Each row was made from one path, in order. Every step used is in the known rows, and no mark comes twice. Write each row's path.
Known rows:
gitu, muli: [ 0.04  0.15 -0.01  0.08 -0.18 -0.10  0.09  0.13  0.10  0.02 -0.15 -0.05
  0.05 -0.02 -0.10  0.05 -0.11  0.06  0.05  0.16  0.02 -0.01 -0.10 -0.02]
vonuget, muli: [ 0.07  0.14  0.11  0.08  0.00 -0.18  0.17  0.07  0.10 -0.05 -0.02 -0.13
 -0.06 -0.14 -0.02  0.03 -0.22 -0.01  0.17  0.05 -0.02  0.05 -0.16  0.00]
gope, vonuget, vosum, masak, muli, gitu: [-0.05 -0.26  0.11  0.24 -0.16 -0.48 -0.19 -0.32  0.09 -0.15 -0.12  0.19
 -0.09 -0.15  0.25  0.02 -0.27  0.16 -0.04  0.49  0.12  0.35 -0.11 -0.41]
dimop, vonuget, vosum, masak, muli: [-0.23 -0.16  0.30  0.30 -0.10 -0.17 -0.13 -0.23  0.06 -0.11  0.13 -0.07
 -0.37 -0.37  0.39 -0.01 -0.25 -0.05  0.03  0.18 -0.03  0.27 -0.20 -0.15]
muli, vonuget, vosum, masak, gope: [-0.19 -0.27  0.25  0.01 -0.10 -0.42 -0.22 -0.36  0.05  0.03 -0.13  0.17
 -0.22 -0.23  0.29  0.01 -0.12  0.11 -0.15  0.08  0.16  0.39  0.19 -0.16]
vonuget, muli, gitu: [ 0.27  0.11  0.15  0.11 -0.02 -0.31  0.18  0.02  0.21 -0.03 -0.25 -0.12
 -0.01 -0.20 -0.18 -0.07 -0.27  0.02  0.15  0.15 -0.10  0.15 -0.23 -0.21]
muli, gitu, gope, masak: [ 0.29  0.11  0.05  0.04 -0.09 -0.06  0.01 -0.05  0.13 -0.05 -0.26  0.16
  0.07  0.01 -0.27 -0.18 -0.17  0.30  0.06 -0.03 -0.03 -0.01 -0.09 -0.17]
masak, mevo: [-0.01  0.05  0.10  0.21  0.00  0.18 -0.10  0.01  0.03 -0.10  0.08 -0.02
 -0.04  0.12  0.07  0.04  0.10 -0.09 -0.14 -0.03 -0.15  0.00  0.08  0.10]
dimop, vonuget, muli, gitu, gope: [ 0.34  0.16  0.33  0.21 -0.08 -0.32  0.14  0.08  0.29  0.21 -0.38 -0.37
  0.00 -0.42 -0.23 -0.14 -0.39  0.02  0.35  0.19 -0.22  0.06 -0.45 -0.28]
vonuget, muli, masak: [ 0.12  0.14  0.06  0.01  0.11 -0.23  0.13  0.03  0.03 -0.19  0.07 -0.02
 -0.11 -0.08 -0.03  0.00 -0.43  0.02  0.16 -0.25  0.02  0.10 -0.05  0.01]
gope, masak, muli: [-0.05  0.08 -0.12  0.20 -0.12 -0.05 -0.07 -0.05 -0.03 -0.15  0.14  0.15
 -0.07  0.09  0.17 -0.03 -0.21  0.10  0.03 -0.11  0.23 -0.03 -0.08 -0.13]
mevo, masak, vosum: [ 0.10 -0.04  0.12  0.15  0.09  0.06  0.26 -0.25 -0.24 -0.27  0.16  0.32
 -0.01  0.04  0.12  0.22  0.39 -0.08 -0.02  0.26  0.01  0.24  0.12 -0.13]
gope, masak, vosum, vonuget: [-0.02  0.17  0.10  0.06  0.05  0.05  0.21 -0.25 -0.07 -0.28  0.04  0.25
 -0.06 -0.20 -0.02  0.09  0.12  0.05  0.32 -0.31  0.25  0.08  0.02 -0.16]
dimop, vonuget: [-0.02 -0.05  0.12  0.03 -0.03  0.05 -0.02  0.02  0.06  0.10 -0.08 -0.21
 -0.08 -0.27  0.04  0.08 -0.14 -0.16  0.22 -0.10 -0.09 -0.02 -0.15  0.01]
mevo, masak, muli, gitu, gope: [ 0.28  0.07  0.11  0.40 -0.07 -0.22  0.04 -0.16  0.00  0.08  0.06  0.13
  0.05  0.12  0.11 -0.22 -0.03  0.13 -0.14  0.56 -0.02  0.24 -0.18 -0.45]
gope, masak, muli, vonuget: [-0.04 -0.03 -0.10  0.16 -0.24 -0.14 -0.19 -0.15 -0.03  0.04 -0.15  0.14
  0.07  0.02  0.19  0.15 -0.23  0.10  0.14 -0.18  0.26  0.09 -0.05 -0.21]
dimop, vonuget, vosum, masak, gope, gitu, muli: [-0.20  0.00  0.25  0.24 -0.29 -0.40  0.00 -0.13  0.28 -0.02 -0.15 -0.14
 -0.30 -0.54  0.16 -0.20 -0.38  0.08  0.00  0.39  0.05  0.20 -0.17 -0.24]
mevo, masak, gope, gitu: [-0.04  0.02 -0.06  0.15 -0.01 -0.16  0.06 -0.19 -0.04 -0.02  0.20  0.14
 -0.03  0.01  0.23 -0.20 -0.01  0.02 -0.18  0.38  0.16  0.13  0.10 -0.24]
gope, gitu, muli, vonuget, vosum: [-0.03  0.18 -0.05  0.14 -0.34 -0.22 -0.05 -0.17  0.16  0.10 -0.55 -0.01
  0.00 -0.27 -0.08  0.16 -0.29  0.07  0.34  0.18  0.07  0.24 -0.11 -0.17]
vonuget, vosum, masak, muli, gitu: [ 0.01 -0.15  0.22  0.31 -0.09 -0.35 -0.09 -0.31  0.11 -0.19  0.00  0.17
 -0.27 -0.16  0.17 -0.19 -0.17  0.13 -0.20  0.38 -0.02  0.40 -0.12 -0.35]
dimop, vonuget, muli, gitu, gope, masak, mevo: [ 0.33  0.26  0.38  0.35 -0.11 -0.02  0.06  0.07  0.34 -0.08 -0.29 -0.21
 -0.10 -0.30 -0.15 -0.03 -0.42  0.05  0.31 -0.11 -0.28  0.03 -0.32 -0.08]
gitu, muli, masak, gope, vonuget, vosum: [-0.12  0.02 -0.09 -0.01 -0.07 -0.56 -0.15 -0.03  0.02 -0.10 -0.16  0.19
 -0.17 -0.08  0.14  0.16 -0.60  0.05  0.14 -0.03  0.41  0.12  0.08 -0.16]
mevo, masak, muli: [-0.02 -0.01  0.01  0.31 -0.02 -0.04  0.03 -0.14 -0.13 -0.07  0.34  0.15
 -0.08  0.15  0.36  0.04  0.02 -0.05 -0.09  0.34  0.08  0.19 -0.03 -0.18]
gope, gitu, muli, masak, vosum, vonuget: [ 0.09  0.33 -0.03  0.23 -0.09 -0.24  0.28 -0.18 -0.01 -0.20 -0.09  0.08
  0.08 -0.27 -0.20 -0.14 -0.11  0.10  0.25  0.00  0.23  0.18 -0.06 -0.41]
mevo, masak, vosum, vonuget: [ 0.03  0.09  0.20  0.18  0.14  0.07  0.30 -0.34 -0.19 -0.20  0.24  0.24
 -0.06 -0.14  0.17  0.15  0.35 -0.11  0.19  0.13  0.11  0.31  0.06 -0.21]
dimop, vonuget, muli, masak: [ 0.10  0.08  0.18  0.05  0.07 -0.17  0.10  0.06  0.07 -0.07 -0.01 -0.24
 -0.17 -0.35  0.02  0.07 -0.56 -0.14  0.37 -0.33 -0.08  0.07 -0.19  0.02]
mevo, masak, vosum, vonuget, muli: [ 0.10  0.24  0.31  0.25  0.16 -0.12  0.46 -0.27 -0.08 -0.25  0.21  0.11
 -0.11 -0.28  0.16  0.19  0.13 -0.11  0.36  0.16  0.09  0.37 -0.10 -0.23]

Write each row's path:
[ 0.13 -0.04  0.04  0.08 -0.07 -0.72  0.01  0.01  0.20  0.11 -0.31 -0.08
  0.10 -0.20  0.01 -0.02 -0.41  0.05  0.13  0.31  0.25  0.07 -0.16 -0.42] -> masak, gope, vonuget, muli, gitu
[ 0.17  0.17  0.07  0.09 -0.04 -0.02  0.14 -0.12 -0.12 -0.23 -0.07  0.27
  0.07  0.02 -0.17  0.02  0.17  0.22  0.07 -0.06  0.12 -0.04  0.02 -0.16] -> gitu, gope, masak, vosum
[-0.02  0.04 -0.17  0.04  0.04 -0.36 -0.08 -0.10 -0.01 -0.04  0.09  0.08
 -0.02 -0.02  0.01 -0.37 -0.32  0.10 -0.19 -0.07  0.23  0.02  0.12 -0.28] -> muli, masak, gope, gitu
[ 0.23  0.15  0.08  0.10  0.03 -0.50  0.16 -0.07 -0.12 -0.17 -0.13  0.07
  0.20 -0.08 -0.13  0.15 -0.20  0.16  0.28  0.08  0.20  0.07 -0.08 -0.31] -> gitu, gope, vonuget, muli, masak, vosum
[ 0.00  0.27  0.18  0.11  0.08 -0.18  0.21 -0.02  0.18  0.02  0.04 -0.20
 -0.10 -0.32  0.04 -0.05 -0.26 -0.04  0.40 -0.10  0.08  0.13 -0.23 -0.10] -> vosum, vonuget, muli
[-0.15 -0.08  0.34  0.22  0.02  0.15 -0.14 -0.21  0.08 -0.34  0.18  0.17
 -0.34 -0.04  0.26  0.04  0.05  0.02 -0.22  0.08 -0.23  0.29  0.16  0.18] -> vonuget, vosum, masak, mevo
[ 0.11 -0.03  0.28  0.35 -0.12 -0.42 -0.10 -0.27  0.15 -0.07 -0.05  0.12
 -0.19 -0.12  0.07 -0.35 -0.17  0.30 -0.21  0.50 -0.04  0.35 -0.18 -0.44] -> vonuget, vosum, masak, muli, gitu, gope
[ 0.19  0.23  0.22  0.14  0.05 -0.31  0.23 -0.07  0.27  0.04 -0.18 -0.18
 -0.06 -0.39 -0.13 -0.15 -0.32  0.02  0.37  0.02 -0.01  0.23 -0.29 -0.30] -> vosum, vonuget, muli, gitu
[ 0.05  0.09  0.24  0.10 -0.03 -0.14  0.14  0.10  0.17  0.05 -0.11 -0.35
 -0.12 -0.40  0.04  0.10 -0.35 -0.16  0.40 -0.04 -0.12  0.02 -0.31 -0.01] -> dimop, vonuget, muli
[-0.14 -0.13  0.23  0.02  0.02 -0.04 -0.03 -0.23  0.04 -0.25  0.09  0.18
 -0.30 -0.17  0.17  0.00 -0.04  0.11 -0.09  0.09 -0.09  0.28  0.09  0.08] -> vonuget, vosum, masak
[ 0.40  0.22  0.36  0.22 -0.10 -0.28  0.31 -0.07  0.15 -0.15 -0.42 -0.05
 -0.02 -0.45 -0.31  0.03 -0.22  0.09  0.43  0.01 -0.07  0.08 -0.37 -0.37] -> dimop, vonuget, muli, gitu, gope, masak, vosum
[-0.04  0.19 -0.12  0.20 -0.25 -0.42  0.04  0.07  0.17  0.12 -0.16 -0.10
  0.07 -0.13 -0.06 -0.29 -0.20  0.12 -0.12  0.37  0.22 -0.06 -0.10 -0.32] -> masak, gope, gitu, muli
[ 0.03  0.30  0.24  0.27  0.18 -0.03  0.07 -0.04  0.13 -0.20  0.22 -0.12
 -0.18 -0.14  0.12 -0.06 -0.37 -0.09  0.24 -0.39 -0.03  0.20 -0.03  0.03] -> vosum, vonuget, muli, masak, mevo
[-0.11  0.14 -0.04  0.16 -0.34 -0.51 -0.11 -0.16  0.16  0.19 -0.49  0.01
 -0.07 -0.28  0.03 -0.01 -0.35  0.06  0.15  0.23  0.28  0.21 -0.05 -0.34] -> masak, gope, gitu, muli, vonuget, vosum
[-0.12 -0.01  0.19  0.02  0.02  0.04 -0.05 -0.09  0.06 -0.02 -0.13 -0.10
 -0.34 -0.37  0.11  0.18 -0.27 -0.20  0.36 -0.16 -0.08  0.11 -0.16  0.07] -> dimop, vonuget, vosum
[ 0.21 -0.09  0.20  0.36 -0.18 -0.41 -0.06 -0.15  0.12  0.08 -0.01  0.01
  0.08 -0.02  0.01 -0.45 -0.03  0.35 -0.38  0.57 -0.05  0.21 -0.18 -0.50] -> vosum, masak, muli, gitu, gope
[ 0.14 -0.01 -0.02  0.29 -0.09 -0.31 -0.06 -0.07  0.06  0.06 -0.10 -0.01
  0.04  0.00  0.01 -0.20 -0.14  0.02 -0.11  0.28  0.07  0.12 -0.21 -0.43] -> masak, muli, gitu
[-0.03  0.29  0.01  0.15  0.10 -0.53  0.13 -0.12  0.15 -0.02  0.13 -0.13
 -0.12 -0.36  0.07 -0.41 -0.57  0.07  0.21 -0.17  0.33  0.13 -0.10 -0.38] -> vosum, vonuget, muli, masak, gope, gitu
[ 0.15  0.01  0.06  0.03 -0.06 -0.33 -0.14 -0.15  0.12  0.07 -0.43  0.10
  0.03 -0.12 -0.12  0.07 -0.26  0.18  0.27  0.28  0.05  0.14 -0.13 -0.28] -> muli, gitu, gope, vonuget, vosum
[-0.12 -0.02  0.02  0.22 -0.15 -0.27 -0.24 -0.26 -0.03  0.10 -0.21  0.07
 -0.15 -0.11  0.25  0.17 -0.23 -0.07  0.18  0.02  0.20  0.28 -0.10 -0.26] -> masak, muli, vonuget, vosum
[ 0.06  0.10  0.05  0.04  0.12 -0.52  0.07  0.04  0.04 -0.09  0.13  0.00
 -0.17 -0.07  0.09 -0.17 -0.49  0.02 -0.03 -0.20  0.22  0.07  0.02 -0.15] -> vonuget, muli, masak, gope
[-0.17 -0.10  0.19  0.25 -0.08 -0.22 -0.10 -0.23  0.00 -0.22  0.22  0.14
 -0.31 -0.10  0.33 -0.10 -0.12  0.10 -0.19  0.27  0.07  0.31 -0.07 -0.16] -> vonuget, vosum, masak, muli
[ 0.04  0.12 -0.12  0.14 -0.40 -0.20 -0.01 -0.04  0.15  0.22 -0.50 -0.12
  0.26 -0.18 -0.15  0.06 -0.16  0.13  0.21  0.24  0.06  0.11 -0.11 -0.24] -> gope, gitu, muli, vonuget
[ 0.20 -0.01  0.05  0.05 -0.09 -0.43  0.08  0.00  0.20  0.01 -0.37 -0.09
  0.17 -0.19 -0.10  0.16 -0.35  0.06  0.32  0.26  0.04  0.11 -0.23 -0.26] -> gope, vonuget, muli, gitu
[ 0.29  0.33  0.28  0.20  0.02 -0.38  0.22 -0.04  0.29  0.18 -0.22 -0.24
  0.02 -0.34 -0.21 -0.30 -0.31  0.17  0.34  0.15 -0.01  0.17 -0.35 -0.38] -> vosum, vonuget, muli, gitu, gope
[-0.17 -0.11 -0.10 -0.10  0.10 -0.47 -0.24 -0.18 -0.08 -0.13 -0.01  0.25
 -0.21 -0.05  0.24  0.12 -0.48 -0.01  0.09 -0.18  0.41  0.13  0.20 -0.14] -> muli, masak, gope, vonuget, vosum
[ 0.16  0.43  0.26  0.19  0.02 -0.20  0.36 -0.13  0.06 -0.21 -0.02  0.07
 -0.04 -0.30 -0.13 -0.04 -0.10  0.20  0.46 -0.14  0.22  0.08 -0.21 -0.26] -> gitu, gope, masak, vosum, vonuget, muli
[ 0.25  0.10  0.04  0.35 -0.13 -0.38 -0.07 -0.04  0.09  0.18 -0.13 -0.05
  0.11  0.02 -0.09 -0.35 -0.12  0.17 -0.13  0.40  0.06  0.06 -0.27 -0.52] -> masak, muli, gitu, gope
[-0.03  0.13  0.03  0.22 -0.22 -0.22 -0.24 -0.25 -0.01  0.03 -0.23  0.21
 -0.13 -0.04  0.16  0.11 -0.35  0.20  0.26 -0.13  0.27  0.18 -0.11 -0.24] -> gitu, gope, masak, muli, vonuget, vosum
[ 0.00  0.09  0.05  0.15 -0.02  0.31 -0.10 -0.02  0.04 -0.28  0.09  0.16
 -0.10  0.14  0.07  0.11 -0.03  0.02 -0.03 -0.30 -0.06 -0.04  0.13  0.21] -> gope, masak, mevo
[ 0.35  0.34  0.36  0.29  0.03 -0.45  0.37 -0.16  0.16  0.01 -0.27 -0.10
  0.06 -0.39 -0.30 -0.20 -0.02  0.11  0.34  0.24  0.06  0.24 -0.33 -0.57] -> masak, vosum, vonuget, muli, gitu, gope
[-0.18 -0.34  0.05 -0.03 -0.10 -0.45 -0.16 -0.12  0.03  0.00  0.09  0.10
  0.09 -0.07  0.29 -0.05 -0.06  0.18 -0.26  0.34  0.23  0.07  0.16 -0.20] -> vosum, masak, gope, vonuget
[-0.08 -0.10  0.23  0.07 -0.29 -0.22 -0.07 -0.22  0.15 -0.01 -0.34  0.11
 -0.12 -0.25  0.08  0.24 -0.17  0.17  0.09  0.19 -0.03  0.41  0.02 -0.02] -> gitu, muli, vonuget, vosum, masak
